Each row was made from one small tree. Brackets hold a mark, then the marks that hang from it, in alphabetical order. Every link used is in the known rows. Write each row's tree.
Known rows:
(dugo nalo): [ -1.6 -12.3  -4.5 -27.9 -29.1  28.7  20.5  52.5 -16.6 -21.0  31.9 -21.4
 -10.7 -17.4   3.6  25.7  -2.1]
(dogo (tilu dugo)): [  8.6 -27.7  18.6   3.4   3.8 -15.9   6.6   3.3 -61.1 -39.5  -5.9   8.6
 -15.4   5.3   8.1  -2.8  10.9]
(dugo nalo tilu): [ -5.9  -1.9   5.8 -39.4 -11.4  -3.7  11.9  60.4  20.0   0.9  41.5 -10.1
  -8.0  -4.5  14.9  36.4   1.8]
(fopad (nalo tilu)): [  6.4 -11.3  49.9 -14.0 -18.1   2.6 -10.6  42.1  -8.4 -16.6  26.0 -28.8
  -2.7 -15.4   1.2   5.9 -10.9]
(fopad (nalo (tilu (dogo mavuz)))): [  1.7  -6.1  13.9   1.5   4.8   5.7 -12.1  -4.3  -8.6  10.6  14.8 -12.0
   9.8 -23.9   0.3 -14.0 -14.7]
(dogo daviv (mavuz gabap) tilu): [ -4.6  11.0  17.2  21.1 -56.3 -23.4  -5.4 -50.4  68.9  12.7 -19.6  -9.9
  -5.3  42.2 -15.0   0.1   1.0]
(fopad (nalo (tilu dogo dugo))): [ 15.0 -18.3  48.8 -14.4  58.1  -0.7  -6.1  20.0 -64.7  -8.0   2.8  10.8
   8.3 -25.6   7.6  -3.9   0.1]
(dugo nalo (tilu (dogo daviv))): [ -3.3  13.6   0.8 -43.6  48.5 -29.3   9.4  31.8  31.1  42.0   7.8  21.6
  10.3  -3.1  15.3  24.6   3.8]
(tilu (dugo nalo)): [  5.7 -32.2   8.2 -25.7  18.5  34.2  20.1  49.3 -51.8 -31.5  17.6  -3.1
 -10.3 -16.8   6.5  14.7  12.8]
(gabap mavuz): [-11.7  -9.8   6.1 -29.1 -46.0  24.3   7.8  55.4 -17.0  -7.9  24.6 -48.6
 -20.8 -40.3 -12.0   2.5 -15.7]
(dogo mavuz tilu): [ -6.0 -15.6 -23.6  25.9 -59.1  -8.1  -0.1 -29.3  11.2 -18.6   7.5 -17.6
 -11.5   6.2  -1.1 -17.7  -5.7]
(daviv (dogo mavuz tilu)): [ -7.7  32.8 -45.1  38.5 -28.0   4.7   1.0 -13.7  -2.6 -12.3   2.3  -0.8
   4.6 -10.4  -1.0 -19.1 -15.2]
(nalo (tilu (dogo daviv) dugo)): [ 18.1  -4.8  28.6 -20.4  68.8 -24.8 -19.2   9.9 -57.0   6.3 -43.9  12.7
  -1.3   4.0   5.7 -14.9   9.0]
(dugo (nalo (tilu (dogo daviv mavuz)))): [ -0.4 -11.3 -22.5  -9.4  22.9  -5.3 -17.9   9.0  33.7  19.4  -8.7   3.5
   9.9   3.1   0.3  -5.8  -1.2]
(daviv (dogo (mavuz gabap) tilu)): [ -6.4  53.5 -13.2  37.6 -48.1   9.4   0.7 -27.7  -5.2  -4.2  -1.5   1.6
   2.2   8.7 -10.0   7.3 -11.4]
(nalo tilu): [  9.0   3.0  24.2 -16.8 -39.0  -2.4 -17.6  41.3 -40.7 -23.8  -0.5 -37.5
 -20.5   2.4   2.3   5.4  -5.2]
(daviv (dogo tilu)): [  0.6  40.1 -14.1  18.3 -10.3  -7.1   5.8  16.6 -44.8 -22.5  -1.3   9.8
   0.5 -10.8   3.8   0.6 -11.7]

Write each row's tree:
[ -4.5  30.5  16.3  -0.4 -62.7  18.8   5.9 -20.7  56.4  28.2 -10.9 -40.4
 -10.0  18.1 -18.0   5.4  -7.5] => (dogo daviv (mavuz gabap))
[  2.0  -7.6  28.7  21.7 -12.3 -21.9  -4.3 -56.8  44.7   4.0 -28.0   8.9
  -4.7  41.2 -11.7  -7.9  14.2] => (dogo daviv (mavuz gabap) (tilu dugo))
[ -4.1  20.1 -16.1  31.1   3.8  20.4   4.0 -17.2  -5.3 -20.5   3.5  29.2
  11.7   7.3  -5.7  11.2   5.9] => (daviv (dogo (mavuz gabap) (tilu (dugo nalo))))
[  0.8 -22.4 -28.5  -7.5  69.1  15.0  14.3 -15.3   4.7  25.5 -17.4  24.6
  14.0 -15.2   1.9 -18.0   9.2] => (tilu (dogo daviv mavuz) (dugo nalo))
[  7.4 -23.9  23.0  -1.1  45.6   8.8 -10.8  -8.9 -25.8   2.7   5.1   4.3
  11.6 -24.3   3.4 -21.1  -1.5] => (fopad (nalo (tilu (dogo mavuz) dugo)))
[  5.7 -40.4  16.2  -3.5  43.4 -31.4   5.2   6.5  22.5 -20.5 -13.2  33.3
   4.3  21.4   5.6  -2.2  18.0] => (dogo daviv (tilu (dugo nalo)))
[  9.6  -9.8  -0.9  -0.2  51.5 -12.7 -23.4 -18.5 -17.0  16.9 -42.3   5.4
   1.6   4.1   0.6 -32.4   6.1] => (nalo (tilu (dogo daviv mavuz) dugo))
[ -9.2  25.5   0.1 -27.7  16.8 -12.9   4.6 -10.2  68.3  57.6   7.1  15.4
  12.1  13.0   2.5  31.6   3.7] => (dugo nalo (tilu (dogo daviv (mavuz gabap))))
[-11.5   4.1 -34.8 -24.3  13.2  -0.6   9.2   8.5  19.0  31.8  28.5   8.7
   6.1 -15.5  13.5  16.4  -1.7] => (dugo nalo (tilu (dogo mavuz)))
[ -0.8 -25.4  14.8  15.7   2.9 -13.2  -1.1 -43.4  70.5  -1.4 -13.8  22.0
   5.3  42.2  -9.3   4.5  19.8] => (dogo daviv (mavuz gabap) (tilu (dugo nalo)))
[  1.2   2.9   0.1 -10.4 -16.2  13.9 -15.2   2.3 -11.6   2.8   5.2  -3.3
   1.5   8.2  -4.1  27.0   2.0] => (dugo (nalo (tilu (dogo (mavuz gabap)))))
[ -3.0  18.4 -37.2  38.5  11.9   9.8   1.7 -17.5 -26.5 -21.2  -6.6  17.1
   4.5  -9.5   1.5 -26.2  -3.0] => (daviv (dogo mavuz (tilu dugo)))
[ -7.0 -11.1 -17.9  24.7 -34.1 -30.0  -4.9 -39.2  68.0   9.1 -15.4  -8.3
  -2.9  22.4  -4.5 -28.7  -4.4] => (dogo daviv mavuz tilu)
[  0.2  35.3  -3.9  -5.1 -38.7  29.9  14.6 -32.1 -50.9  23.2  -5.8 -20.0
  -8.0 -10.9  -8.9  12.6 -10.1] => (tilu (dogo (mavuz gabap)))
[ -5.5   2.6 -49.3  34.3  24.3  14.8   2.8  -5.2  -1.2 -23.1   6.9  29.4
  12.8  -9.5   3.5 -15.1   2.2] => (daviv (dogo mavuz (tilu (dugo nalo))))
